Each row was made from one path, in order. Every step used is in the known rows, and no mark comes twice. Write each row's path.
Known rows:
R Z T: [ 11.5   2.7  21.1 -19.0  -8.5  -8.5  -6.5   3.1  10.8  12.2  10.6   6.1
  12.9 -31.1  -3.7   1.4 -17.3  16.7  12.8   8.5  -0.2  13.4  10.9   5.0]
J G T Z R: [  7.5 -14.5  27.2  11.5   9.2 -12.6 -18.6  16.6   5.2  -3.4  11.3   9.2
  -6.9 -29.6 -14.9 -17.6  34.8   9.2  17.4 -13.4  -0.8   2.4 -18.9  25.4]
U R: [ -9.7 -18.9  22.8  21.5  -1.1   9.9 -12.9  -4.6   9.2   2.9  -2.6 -11.4
  -3.1  -4.1  10.5   0.7   4.1  -2.5  -9.7  -0.6  -1.9   1.7 -10.9  10.3]
Z J: [ -2.3   9.1  -0.4  -0.1 -29.9 -12.5  -2.1   2.8   0.7  16.1  11.1   4.4
   6.6   5.9  13.2   5.6  -1.7   1.4  -8.8 -10.8   5.0  -5.6   6.6  -9.8]
T C: [ -8.1   2.9 -18.9 -21.8   2.1 -13.2  -0.8   0.7   5.9  -4.2  -0.8 -12.8
  -1.3 -11.4 -16.9   2.0  18.1  -5.5 -20.7  12.8   1.8   4.9  -1.1   7.3]
G J: [ 0.0  4.6 -2.1  6.0 13.5  1.2  5.7  3.2 -0.4 -3.3  7.7  1.1 -4.9  8.8
 17.5 -4.6  9.3  4.5 -5.9 -1.9 11.2 -6.1 -1.8 -4.5]
G T Z: [ 11.6 -11.6  33.2  26.1   8.9   6.7 -12.2   5.9   6.7  -0.6  -0.6   3.9
  11.0 -15.7   0.2 -11.1  20.7  13.1  18.7   1.4  -3.0  10.9  -8.8   8.3]
J G T U R Z: [ 17.4 -24.1  37.5  21.8  38.8 -22.9 -15.1   6.2  12.6 -27.1   8.2 -12.0
  -1.7 -27.3  -7.2 -26.7 -18.3  27.2   4.5  -3.2  -5.7   9.9 -22.3  28.3]
T U R Z J G: [ 16.7 -15.5  27.8  -6.2  -3.7 -28.6 -17.5   5.0  13.1  -5.2  18.9  -6.8
  -0.9  -6.0  -0.5  -5.3 -26.9  23.7 -10.5  -9.0   3.5  11.6 -13.8   9.6]
R Z J G T: [  9.5   4.9  22.6  21.7   4.4 -49.3   1.3  16.9  11.9  -9.0  18.7   2.6
   2.8  -6.9 -10.1  -7.4  -7.1  31.9   9.1 -25.7   1.6   2.7  -1.1   8.5]
T G J Z R: [  5.3   8.6 -30.8 -16.2  13.4  -0.2 -15.3  15.2   1.9  11.0  18.8  16.1
  -8.9   5.6  -0.4  -7.6  21.5  -6.3  -2.6  -9.9  15.9  13.2 -18.9  14.6]
J G T C: [ -7.5   0.2 -17.1  -2.4  16.6 -47.7   4.4  13.5  11.1 -28.6   0.4 -19.2
  -8.6 -19.9 -38.9 -13.5  32.8   5.0 -15.2  -5.1   0.4  -5.4  -9.4  25.8]
U T G J: [ -0.9  18.6  -5.7  16.2  24.8 -25.0  10.7   7.7   9.9 -10.4   0.4  -1.7
   0.6  -2.6   6.9   0.6  23.6  -8.6 -17.8 -13.6  15.0 -13.9   8.8   8.5]
T Z: [ 12.9  -9.6  25.2  -4.8  -2.3  13.6 -12.9   4.4   3.4   3.4  -2.0   5.5
   5.6  -1.3  -5.0   4.8  13.1   7.2  10.4   8.7   0.0  19.0  -5.1   1.6]
R U: [ 13.3  -0.6  -5.4 -12.4  -4.2 -12.7   3.1  -5.9  11.8  -3.7   9.6  -5.2
   2.2 -13.7  -4.7   7.0  14.9  14.0   4.3   6.4  -4.4  -3.9   0.6  -3.9]
U T: [ -5.7   6.2  26.4  26.0   7.5  -2.4   3.1   0.9   3.6   3.3  -1.4   1.8
  10.9 -10.3   4.7   2.1   9.7  -4.6  -3.5  -9.7   0.5  -3.1  18.9   5.5]
T Z J: [ 10.7  -1.3  22.2  -2.5 -32.4   2.2 -13.5   7.0   5.1  21.0   9.3  10.6
  10.8   4.8  10.7  10.8  10.9   9.0   2.1  -0.3   4.3  11.8   0.2  -9.9]
T U R Z J: [ 16.2 -13.5  33.4   5.7  -6.2  -3.5 -21.8  -5.1   8.4  13.4  19.0  -0.8
  10.9 -11.1  27.5  -6.1 -36.3  16.7 -10.0   1.3   1.6  17.4  -8.8  -2.0]
Z R U T: [  4.5   4.4  22.2  10.3   2.1  -5.7  -6.8  -3.7  10.8  16.2  20.2   5.2
   9.6 -43.6   7.9   2.4  30.9  -1.2   2.6 -11.6  -3.5  -9.0  13.9   7.8]
G T U R Z: [ 15.9 -23.5  41.7  34.4  36.7   3.9 -20.5  -4.4   9.3  -7.7   9.9  -8.1
  10.9 -32.8  18.5 -26.9 -25.6  20.4   5.0   6.1  -7.7  15.0 -19.4  15.6]
T U: [ 14.0   1.1  -8.7 -18.6   3.3   1.0  -5.2  -3.7  -5.7  -3.7   2.9   2.6
   2.1  -8.7   5.5 -15.5 -18.4   0.6  -3.6  13.0  -1.9   1.7  -3.3  -2.1]
G J Z: [ 5.0 -0.5  0.9  7.6 12.7 17.1 -7.1 13.4  2.2  6.3 11.7 12.0  1.5 29.0
  5.3 -3.3  7.8 10.4  3.8 -4.1 13.8 18.9 -4.7  1.6]

Write each row's path:
[ 24.8   5.9  13.2   2.7  10.3 -47.5  -4.4  12.8   5.5 -12.7  23.1   5.0
   5.3 -17.7  -2.8 -23.3 -23.6  31.9   6.3 -11.4   0.3   2.0  -4.5   6.5]
R Z J G T U
[  8.9  14.4  -9.1  -9.6   5.3 -30.3  -4.2  -1.8  17.2   4.6  13.8   0.9
   2.6 -45.4  -6.4   6.5  36.7  -8.5  -7.7 -13.2  -1.4 -12.4   4.6  14.5]
Z R U T G
[  7.2   3.8  44.7  13.9 -22.8 -26.0  -6.7  17.2  12.6   6.0   7.1   7.1
   7.9   1.5 -12.8  12.9  29.1  11.9  -2.5 -21.8   9.0   1.3  15.2   6.0]
U T Z J G
[ -1.6   6.8  -7.1 -10.2 -26.6 -39.3   3.7  13.5   4.6  -1.0   9.9   0.4
  -6.9  11.2 -13.7   5.1   6.1   8.9  -8.4 -22.5   8.3 -12.8   2.4   0.2]
Z J G
[  3.0 -14.9  36.5  11.1  -7.2 -31.2 -12.3   6.3  16.9  -1.4  14.3  -7.8
  -3.5   3.3  -6.7   9.8  -8.4  22.0  -7.6 -24.2   4.4   9.8  -7.9  11.7]
U R Z J G
[  4.4  -2.7  13.7 -10.2   8.2 -21.7 -10.8   3.9  24.0   0.7   8.5  -9.0
   1.7 -26.3   8.9   2.4   0.9  10.2  -9.8   1.5  13.8   5.8  -8.3  18.0]
U R Z T G J
[ 10.9   7.2  -5.4 -34.5 -26.1  -3.9  -9.6   0.3   0.8  11.6   8.3   4.7
  10.6 -35.3   7.0 -15.4 -17.9  -0.5  -0.3  18.1   2.9  -5.7   8.7   2.0]
Z T U
[ 12.2 -12.0  28.2  19.5   9.4 -20.4  -7.9  17.0   9.8 -19.4  -2.8  -2.2
  -1.0  -9.6 -25.0 -11.1  29.0  21.8  17.7  -7.2  -1.4   5.4 -12.4  20.1]
J G T Z
[  4.2  -7.0  14.9 -15.5  -6.6 -22.4 -17.2   1.3  25.7   3.9   1.8 -10.7
   6.0 -35.5  -9.9   6.7  -8.1   5.9  -6.3   3.5   0.8  11.7  -7.3  21.4]
U R Z T G
[ 14.0  -4.1  -1.8 -15.9  -5.8  13.3 -20.7   5.3   8.7  21.3  24.9  15.4
   4.3 -13.4  -7.5   0.3  19.7   9.9  14.7  -2.3  -2.1  19.1  -7.9   9.3]
J Z R U
[ 13.4  -1.6  -4.8   2.5  16.8 -34.4  -0.5   9.8   0.8 -26.4   4.8  -4.4
  -5.4 -17.5 -14.3 -30.7  -4.1  12.6   4.5  -4.5  -1.7 -10.1 -11.6  16.7]
J G T U
[ -0.3 -14.1  43.4  42.1   4.0 -38.1 -11.0  11.7  20.8  -7.5  16.0 -10.8
   1.5  -9.2   1.4  -5.9  -1.9  28.7   0.4 -27.8  -0.1   2.0 -13.4  17.1]
U R Z J G T
[  3.3   8.1   1.8  -3.7   7.7 -61.1   0.9  16.6  17.8 -13.7  18.7 -10.2
   3.6 -17.8 -26.8  -6.4  10.8  23.2 -12.1 -10.9   3.5   7.9  -2.0  15.5]
R Z J G T C
[  0.3  -0.4  -0.1   3.2  11.4  25.4 -16.6  14.7  -4.2  22.3  25.8  20.6
  -2.9   9.4  12.5  -8.1  14.1   0.0   3.9  -8.0  13.4  16.5 -11.2   7.6]
G J Z R
[ -9.5  11.4 -19.0  -1.5 -14.2 -60.8   2.2  16.3  12.7 -10.8  11.7 -12.9
  -3.2 -13.3 -23.6  -7.4  31.6   7.9 -23.1 -13.7   7.3 -11.6  -2.0  15.1]
Z J G T C
[ 20.1   5.2  44.3  10.8 -29.6 -12.0  -9.4   0.7  20.7  20.6  17.0   6.4
  25.3 -17.7   9.3  19.3  35.0  19.6   2.2  -7.5   0.4   2.0  21.4  -7.6]
R U T Z J
[  9.3   5.9  20.3  13.4   2.4 -14.2   4.3  -5.0  17.4  -0.6   6.5  -3.7
  14.3 -23.6  -0.3   7.9  24.5  10.0  -0.2  -3.4  -5.2 -10.7  19.5   2.5]
R U T
[  3.2   7.9   4.0  -5.9  18.1  -1.9 -13.5   9.4  18.3  16.7  31.2   3.3
  11.5 -25.9  -4.8   0.9  57.1   3.1 -14.7  -0.4  12.1  13.3   6.1  17.7]
G J Z R U T C
[ -4.2   9.4 -17.1 -32.2 -14.7  -1.0 -11.7  16.1  13.2  15.3  16.3   0.8
   7.8 -10.2 -12.3  -0.9  25.6   4.9 -15.5  17.3  18.3  18.0   5.8  13.4]
G J Z T C
[ 10.0   0.3  25.3  11.5   1.4  11.2 -18.0   7.4  14.1  25.3  23.2  17.3
  14.4 -26.6  -3.7   2.6  29.0   4.9  11.0  -9.6  -2.2  14.2  10.0  13.7]
J Z R U T
[  4.2 -19.1  17.1   3.4   2.0  13.9 -17.7  -7.9   2.5  -1.3  -0.3 -10.4
  -0.2 -12.9  15.5 -14.4 -13.4  -2.2 -13.1   9.6  -1.6   3.4 -14.8   7.7]
T U R
[ 12.7  16.1  -9.0  -3.2   6.7 -37.1   5.7  -2.3  23.5 -11.1   0.2  -7.9
   8.0 -26.8 -13.7  12.5  31.4   1.8  -7.0  -9.2  -0.6 -11.1  11.8   8.8]
R U T G
